Each row was made from one walk, in order. Every step used is in the known rows, and no mark comes twice. Write each row's walk.
In the rows, zero is written as 128.
Known rows:
dutuf -> kuzu: [133  75  82 136 137 120 123 116 118 165 155 137 121  86 147 129 142 138
 149 120 113 150 104 125 116  95 141 140 155 185 166  92 130 113  91  86
 163 153 151 144 125 130  98 142 117 165 186 156 147 121 100 137 137 104
 104 131 115 153 135 113 144 125 131 117 147 119 147 110 129  84 114 132
 148]
ruvef -> vorad -> pamut -> kuzu: [171  98 161 114 153  84 141 129 135 207 185 141 144 101 136 103  89  66
 130 175 111 156 148  23 121 175 139 142 121 208 143 144 118 124 152 160
 142 170 132 140  82 104 128  84 103 135 184 123 139 116  60 108 123 164
 148 109 125 120 139 111 107 108 113  89 139 144 104  97 101 117 113 125
 138]
rizok -> pamut: [136 164 168 117 185 105 130 106 111 147  95  78 100 118 135 118  90 105
 137 122 156 152 117 117 104 128 103 137 123 125  80 138 114 127  95 128
 116 137  90 111 100 123 140  98 137 172  93 116 134 125 163 139 138 115
 145 113 144 129 124 102  72  93 148  95 122 107 117 127 144 150  90 133
 155]
dutuf -> duri -> pamut -> rizok: [162 122 141 125 137 136 125 150 122 214 156 110 117 167 147 186 109 155
 102 107 136 124 142  76 144 172  94 118 136 233 183 176 107 135 140 160
 151 120 117 127 104 163  90 136 132 201 120 117 118 164 148 124  86 132
 154 166  74 188 161 143 118  70 113 143 191  68  80 182 167  97 129 130
 116]
vorad -> ruvef: [147 141 136 128 156 113 113 100 135 168  94 165 150 137 117  87  90 112
 104 154 124 101 107 160 135 151 105 139 130 127 102 135 111 133 148 151
 146 106 135 127 186 143 144 175 144 135 155 135 154 120  90 106 100 149
 134 151 103 133 103 120 114 187 101 186 103 115 149 122 125 171 139 149
 124]
kuzu -> pamut -> vorad: [129 128 188 138 148 139 135  87 154 164 141 175 118  98 190 186 129 105
 150 114 180  84 140 143 113 167  75 130 126 209 119 134 102 128  97 115
 108 183 142 124 183 101 138 104 129 128 124 146 158 161 113 164 125 152
 104 100 125 109 128 137  88 100 111 142 136 128 117 108 138 178 106 143
 105]
vorad -> pamut -> kuzu -> dutuf -> duri: [152  76 170 167 114 113 136 137 121 219 169 161 123 100 151 149  59  88
 166 144 110 146 123  45 136 154 117 120 113 225  90 165 113 105 136 150
 196 152 136 137 126 133 130 125 100 136 164  94 143  62  68 120 141 172
 144 125 127 176 113 129  93 110 144 102 163 132 147 120 181 116 102 136
 170]
duri -> dutuf -> kuzu -> pamut: [114  48 112 124 111 122 116 118 119 166 132 174 120  84 169 150 110 129
 194 122 130 156  97 190  95 144 102 144 119 221 185 137 138  95  51  94
 142 166 108 116 123  87  84 173 153 154 199 132 181 132  73 181 137 158
 114 142 102 148 124 135  82  93 119 149 141 137 142 109 161 100 104 140
 135]
kuzu -> pamut -> duri -> dutuf: [ 94  70 153 136 130 148 133 108 132 165 125 147 121  91 186 181  85 119
 175 136 145 102 134 206 137 171  66 119 121 193 133 165 100 116  61  97
 118 144 109 113 151  84 127 116 142 134 139 139 172 151 108 178 127 174
 105 118 122 135  94 139  70  69 105 125 135 128 143 134 127 160 127 119
 103]
ruvef -> vorad -> pamut: [165 125 164 117 153  85 148 142 144 193 168 135 147 110 135  84 117  65
 116 166 105 159 148  35 123 157 125 145 128 192 142 151 115 131 149 163
 144 157 138 140  78 115 132  97 115 136 153 119 148 131  65 110 121 184
 140 129 106 106 132 117 117 117 113  95 137 152 107 125  94 121 106 145
 125]
vorad -> pamut: [136 154 171 144 113 105 144 152 140 176 147 132 142 103 150 107  93  68
 145 153 120 150 106  90 143 112 104 118 128 166  92 181 101 117 140 156
 157 143 147 140 112 142 148 116 116 106 116 108 130  85 101 114 138 165
 125 158 101 153 100 128 111 103 147 110 144 145 142 136 156 155  88 158
 157]
dutuf -> duri: [144 106 100 139 159 131 137 133 107 179 128 110 118 146  98 159 126 170
 133 108 107 128 146  95 146 154 148 127 127 175 172 127 117 100 150 155
 163 133 143 153 112 162 108 142 118 172 103 102 128 144 121 107  94 140
 151 139 102 160 166 153 151 113 115 137 151  95 117 156 143 104 127 142
 143]
soken -> dutuf -> duri -> pamut: [146 124  99 150 119 158 121 183 130 179 121 145 119 118 142 176 108 163
 105  99  99 146 126  78 131 164  88 137 115 187 178 133 112 138 150 135
 138 142 138  92 116 123 106 113 143 194 120  94 118 131  99 119  97 191
 138 169  84 204 130 131 137 108 130 147 170  97 128 193 161 151  92 143
 108]
pamut -> kuzu -> dutuf: [146  25 158 156 109 140 121 104 111 156 154 183 112 109 137 190  91 140
 154 123 127 132 156  88 103 173 143 138 113 196 110 112 149 117 113 114
 155 132 119  93 147 107 110 135 113 147 199 115 141  83  90 135 145 122
 141  82 173 149 120 124  84 142 135 105 134 137 148 103 145  78 131  99
 140]
duri -> pamut -> vorad: [174 176 180  93  95 123 114 132 164 161 180 104 139 133 196 177 126 139
  67 104 183 124 123  97 123 171  88 124 133 205 144 179 130 157 114 137
 110 138 118  81 114 130 124 103 148 146 156 135 136 133 151 166 130 138
 136 126 124 154 122 118  98 101 119 126 164 104  73 142 159 140  92 126
 115]
kuzu -> dutuf -> duri: [138  35 142 172 139 137 154 133 105 200 132 154  89 130 124 167 103 165
 135  87  81 119 164  87 112 146 120 154 122 199 148 128 127 135 144 121
 180 108 129 103 126 158  93 185 129 182 138  98 166 122 100 133 123 184
 134 118 122 133 147 154 103 161 122 117 144 137 149 171 158  66 134 135
 130]
kuzu -> pamut -> duri -> dutuf -> soken: [ 83  65 149 139 144 156 142 119 127 166 107 154 123  77 176 183  78 120
 174 126 153  96 135 204 138 180  60 126 120 211 135 156 101 107  74  97
 113 134 116 121 159  63 130 109 138 152 139 124 171 144 121 188 122 182
  94 115 107 135  96 134  70  74 103 109 124 121 153 132 135 153 127 127
 113]
duri -> dutuf -> soken: [115  89 137 127 111 143 121 156 124 120 103 151 146 112 139 148  90 166
 168 106 131 137  96 157 113 157 101 159 113 188 171 147 157 106 102 146
 125 125 110 104 119  69 105 167 149 177 192  86 145 137 129 188 120 167
 126 146 103 125 108 143  92 110 118 140 109 134 134 123 150  96 120 143
 143]
rizok -> pamut -> bidi: [150 153 186 120 180  77 115  81 121 145  97 109 114 130 154 133  73 104
 140 132 170 140 151 146 106 132  80 144 135 153  79 160 114 119  92 127
 140 159  88 120 114 104 123  78 129 195 103 140 100 122 159 153 129 111
 114 105 172 122  98  83  78  55 148  76 118  89  96 137 121 170  92 116
 162]
pamut -> kuzu -> dutuf -> duri: [160  11 140 159 118 140 127 109 104 176 154 170 100 110 123 199  78 163
 158 129 111 132 153  61 106 190 151 138 111 216 123 107 136 100 125 135
 174 139 122 114 147 123 107 150 107 177 191 105 145  91  86 126 133 125
 158  87 167 159 151 135  97 138 120 123 146 118 141 116 148  61 134 107
 137]
ruvef -> vorad -> pamut -> kuzu -> dutuf -> soken: [173  86 177 126 157 103 142 147 134 209 183 162 149  97 135 110  83  76
 141 154 100 157 153   7 120 191 134 159 124 236 138 127 122 125 157 163
 158 149 143 129  85 101 126 105 103 156 209 102 148 117  64 127 128 176
 133 112 113 106 133 103  96 130 117  81 130 149 121 101 104  91 115 134
 139]
dutuf -> kuzu -> pamut: [126  76 101 147 161 128 128 117 112 187 152 162 118  75 179 148 124  96
 173 110 134 134 113 148 110 122 111 138 147 220 166  95 108 104  72  80
 166 165 154 136 152 123 102 140 114 147 170 165 162 134  94 158 133 130
  83 138  91 146 133 105 109 105 127 111 149 126 157 109 146 107 106 135
 125]
duri -> dutuf -> kuzu -> pamut -> bidi: [121  56 129 135 112 109 108 107 131 157 128 179 127  92 188 162  95 132
 200 124 140 144 103 194 101 142  84 151 127 238 181 152 138  94  43  83
 161 173 106 111 129  80  70 165 151 172 211 140 160 135  72 188 136 161
 114 136 114 148 110 128  78  68 118 136 136 130 141 116 151 113 104 127
 137]
pamut -> duri: [ 97  60 106 120 111 118 133 117 142 144 126  97 116 103 154 146 108 170
 132 151 129 100 159 155 170 141 111 118 144 125 120 159 115 147 115 108
 115 102 120 134 126 107 119  97 124 151 115 126 135 130 118 139 138 140
 128 108 147 139 100 133 125  90 109 103 126 100 127 146  90 136 140 106
 133]
kuzu -> pamut: [116 134 163 155 169 151 142 118 123 153 123 155 132 103 163 162 111  81
 155 115 154 114 125 172 121 152  81 121 120 181 117 128 103 112  93 113
 118 158 126 123 171 111 151 115 134 111 114 148 150 143 125 151 117 162
  88 132 109 119 131 123  91 102 121 131 126 136 139 125 145 163 118 132
  90]

Which walk is each row?
[161 119 111 138 123 152 116 161 146 201 128 154 127 114 149 187  95 159
 105 115 104 121 123  73 128 177  75 146 117 198 174 142 112 149 155 159
 140 152 153  92 140 126 111 124 153 193 142  98 128 134  89 116  82 198
 147 159  80 194 125 138 133 128 110 164 161  82 123 177 166 171  92 156
 117] : soken -> dutuf -> duri -> pamut -> vorad -> ruvef
[ 88  29 110 121  96 133 125 136 140 148 109 114 130  92 156 161  82 192
 163 136 127 104 128 164 161 175  89 138 128 173 147 171 129 127  93 124
 114  99 108 115 113  66 109 136 141 188 163  97 151 137 118 183 131 156
 131 115 136 141  87 147  94  73 100 103 118 104 134 140 103 107 139 120
 147] : pamut -> duri -> dutuf -> soken
[ 93  90 141 148 153 144 149 104 131 175 120 137 119  91 176 180  89 113
 150 125 148  97 144 188 145 161  63 109 130 181 114 153  85 123  84 100
 112 138 124 124 162  95 139  92 132 121 111 152 155 145 125 165 123 165
  94 109 121 128 100 126  92  78 109 108 131 119 146 135 119 180 127 120
 102] : kuzu -> pamut -> duri
[151  89 153 110 149  83 147 132 146 209 170 118 148  98 145  84  99  84
 126 173 102 143 157  39 150 168 117 137 138 190 146 165 102 145 148 157
 132 143 133 150  81 110 136  77 108 146 153 120 148 128  71 118 126 189
 134 112 112 111 124 120 125 107 104  84 138 140 104 125  82 121 122 131
 132] : ruvef -> vorad -> pamut -> duri
[ 89  46 109 110  86 120 119 105 143 146 113 120 109 101 166 148  91 179
 149 156 127 108 137 176 152 161 104 124 127 149 142 180 126 141  85 109
 115 109  96 121 115  81 109 128 146 161 140 106 152 129  97 169 147 155
 142 114 153 148  92 148 100  74 105 117 128 107 132 144 111 117 135 106
 134] : pamut -> duri -> dutuf
[117  47  99 114  98 117 109 125 128 156 135 160 124  96 150 135 117 157
 184 128 114 156  93 163 102 136 123 153 125 195 184 142 152  96  64  99
 144 149 109 105 110  95  78 178 147 170 204 113 169 121  77 174 144 143
 148 141 111 153 115 138  97  98 124 146 134 139 143 108 159  88 113 133
 151] : duri -> dutuf -> kuzu
[153 124 158 122 172 105 111  83 106 153 129  90 101 114 142 140  66 107
 143 140 168 153 113  92  92 157 125 134 127 148  73 124 120 102  85 137
 118 152  85 118 110 104 143  84 122 191 122 119 126  98 145 134 143  86
 156  94 184 151 131 100  63  88 152  88 124  91 108 104 151 132 100 108
 169] : rizok -> pamut -> kuzu
[164 163 184 102 176  87 112  59 140 173 101 114  98 118 160 127  96 123
 109 125 179 103 112  94  94 145  87 154 125 142  69 146 114 134 104 151
 104 152 109 115 145 115 146 109 144 194 116 118 149 142 141 145 133 104
 146  87 160 121 114 121  63 120 128 127 107  88 107 107 136 165  79 147
 165] : rizok -> pamut -> vorad -> ruvef
[133 136 215 137 104 115 128 127 146 201 136 162 130 126 185 125  92  69
 133 178 129 121 130  68 145 105  69 124 129 190 100 216  97 146 135 151
 146 154 121 142 126 130 136 117 101 128 101 118 107 109 125 109 121 143
 136 146  97 174 107 133 110  72 134 130 147 125 113 135 166 130 110 145
 149] : vorad -> pamut -> rizok
[152  78 177 141 178 123 128 108  95 166 120 122  98 101 143 155  47 122
 155 109 155 147 126  78  85 163 109 152 117 191  65 112 133 113  94 126
 143 129  89  88 119 103 131 111 120 209 149  97 136  99 151 164 142 111
 144  86 177 141 130  92  33 110 150  73 127 108 130 107 157  95  97 115
 165] : rizok -> pamut -> kuzu -> dutuf -> soken
[137 129 182 134 153 133 135  70 152 185 124 192 126 104 184 175 117  93
 137 121 176  70 138 154 115 174  62 134 128 210 100 134  96 123 109 125
 114 169 151 126 209 103 146 134 136 132 151 156 172 157  94 153 109 156
 102 109 109 111 109 133  83 129 100 170 127 121 135 104 140 185 115 151
 115] : kuzu -> pamut -> vorad -> ruvef
[163 144 120 129 144 133 131 165 108 192 152  80 128 157 131 159 107 150
 105  92 128 141 123  95 143 179 113 114 133 208 174 148 109 110 137 159
 163 120 138 121  89 174 105 139 135 179 125 109 133 145 127 127 100 152
 148 162  82 177 152 140 128  96 112 129 180  86  93 183 171 109 116 133
 120] : dutuf -> duri -> pamut
[152  56 157 158 135 149 153 152 113 204 150 138  99 133 138 182  96 158
 115  72  98 137 150  78 119 168 101 136 121 218 151 138 123 144 127 126
 182 104 115  85 110 164  94 171 139 170 160 100 166 118 114 152 122 192
 133 131 109 151 132 147  94 149 125  99 161 134 126 180 168  68 125 135
 111] : kuzu -> dutuf -> duri -> pamut
[149 145 198 142 117  75 127 115 153 170 125 155 159 113 172 127  73  66
 159 152 133 138 134 119 146 122  76 127 132 178  90 211 101 115 129 155
 186 167 133 143 121 118 132  97 105 126 139 127 105  90 104 121 129 163
 102 142 126 147  70 108 124  59 143  96 144 116 128 145 133 185  95 137
 165] : vorad -> pamut -> bidi
[151  60 143 104 141  80 134 129 145 224 173 132 144  80 149  90  95  95
 141 175  99 148 150  53 138 165 121 143 132 221 173 161 117 131 126 140
 144 145 133 142  72 100 105  93 114 160 176 117 152 126  51 138 129 188
 140 121 109 121 120 124 105  89 101  80 143 141 113 113  94  99 112 132
 132] : ruvef -> vorad -> pamut -> duri -> dutuf -> kuzu
[151 101  99 148 118 159 119 181 126 186 134 143 122 115 136 202  98 151
 118 118 106 144 132  69 124 190  97 133 111 201 176 133 118 133 146 141
 143 151 133  89 120 115 108 113 139 185 139 101 124 123  96 114  94 179
 147 159  97 218 134 131 140 107 130 137 173  86 129 167 164 159  93 130
 123] : soken -> dutuf -> duri -> pamut -> kuzu
[131 128 186 154 163 121 126  91 133 157 107 175 136 115 178 182  87  78
 166 125 167 104 157 194 116 162  63 129 129 201 116 155  94 109  85 116
 146 178 127 130 175  90 120 103 122 134 135 177 118 153 125 158 108 152
  66 118 123 107 103 104 106  64 118 117 128 117 134 140 122 200 128 125
 101] : kuzu -> pamut -> bidi
[177 136 131 119 140 115 125 123 138 212 164 102 126 148 143 176 115 165
  93  88 143 111 115  78 142 190 103 129 135 231 167 155 109 126 140 173
 149 134 139 130 120 163 111 147 143 191 137 116 153 149 111 125  98 152
 151 149  93 173 151 143 124 114  93 155 182  68  85 166 164 128 113 149
 131] : dutuf -> duri -> pamut -> vorad -> ruvef
[108  49  95 140 150 127 130 105 119 194 154 146 117  58 178 165 116 121
 178 129 133 132 120 163 128 133  96 127 152 219 157 102  98 107  68  63
 157 157 150 139 154 109 103 112 117 158 169 164 161 133 100 169 133 133
  70 118 101 154 127 110 108  88 118  98 152 117 161 110 126 113 114 122
 132] : dutuf -> kuzu -> pamut -> duri
[109  97 146 104 150  97 124  92 120 164  95  65  89 101 163 136  64 145
 151 140 149 139 116 143 118 150  83 136 130 140  92 184 112 122  67 118
 110 127  74 112  85  93 129 103 145 203 104  95 154 122 143 172 148 134
 155  94 167 151  95 122  49  51 135  94 121  93 114 130 127 133  95 114
 151] : rizok -> pamut -> duri -> dutuf
[131  49 159 169 146 155 154 158 116 163 120 169 116 101 132 158  92 144
 133  73 105 121 150  86 117 141 102 159 121 201 125 106 146 150 138 110
 160  84 137  85 150 111 121 173 126 169 183 100 152 120 136 182 121 178
  97 115 112 108 115 126  82 174 135  90 116 153 166 143 138  63 137 140
 123] : kuzu -> dutuf -> soken
[150  30 156 162 118 149 123 124 103 167 148 184 119 102 132 194  70 148
 161 119 128 128 146  67 112 187 135 152 113 222 110  94 153 115 124 115
 155 125 128  95 161  86 118 141 106 165 217 106 139  91 107 159 134 136
 131  92 161 140 134 118  80 146 132 101 127 130 157 101 142  60 129 106
 138] : pamut -> kuzu -> dutuf -> soken
[171 115 114 135 135 138 122 152 108 203 161  83 125 148 125 192  93 156
 114 108 132 146 123  72 135 190 128 113 127 233 156 148 116  95 131 166
 159 134 119 118  95 166 109 123 129 197 143 109 133 128 122 127  99 136
 154 151 109 194 167 136 114  87 109 136 187  72  90 169 171 105 118 124
 140] : dutuf -> duri -> pamut -> kuzu
[165  95 173 128  95 140 107 145 125 179 185 127 132 126 168 180  85 128
 100 103 153 157 117 101 113 201  97 119 123 217 112 159 135 139  99 122
 151 119  99  66 109 124 122 124 141 149 195 127 139  85 131 161 143 148
 130 129 127 172 118 104  65 109 129 101 166 114 107 138 172 102 116 105
 105] : duri -> pamut -> kuzu -> dutuf
[113  75 138 131  92  99 137 132 147 198 141 129 132  70 185 124  74 101
 179 169 113 137 106 128 153 130  77 122 135 193 119 213 103 113  99 121
 170 138 123 144  99 116 118 122 119 128 144  98 156  81  72 148 156 175
 140 134 108 175  74 134 102  67 129  95 146 128 148 133 151 136  97 140
 175] : vorad -> pamut -> duri -> dutuf -> kuzu
[166  60 166 152 135 138 143 129 133 222 145 156 105 130 156 185  99 161
 106  89 113 110 152  85 115 179  88 146 126 234 140 137 122 146 141 133
 183 107 138  82 137 161  94 184 146 194 163 108 179 126  95 151 119 195
 133 123 105 137 123 150  84 171 106 134 160 124 128 172 173  91 118 148
 113] : kuzu -> dutuf -> duri -> pamut -> vorad -> ruvef
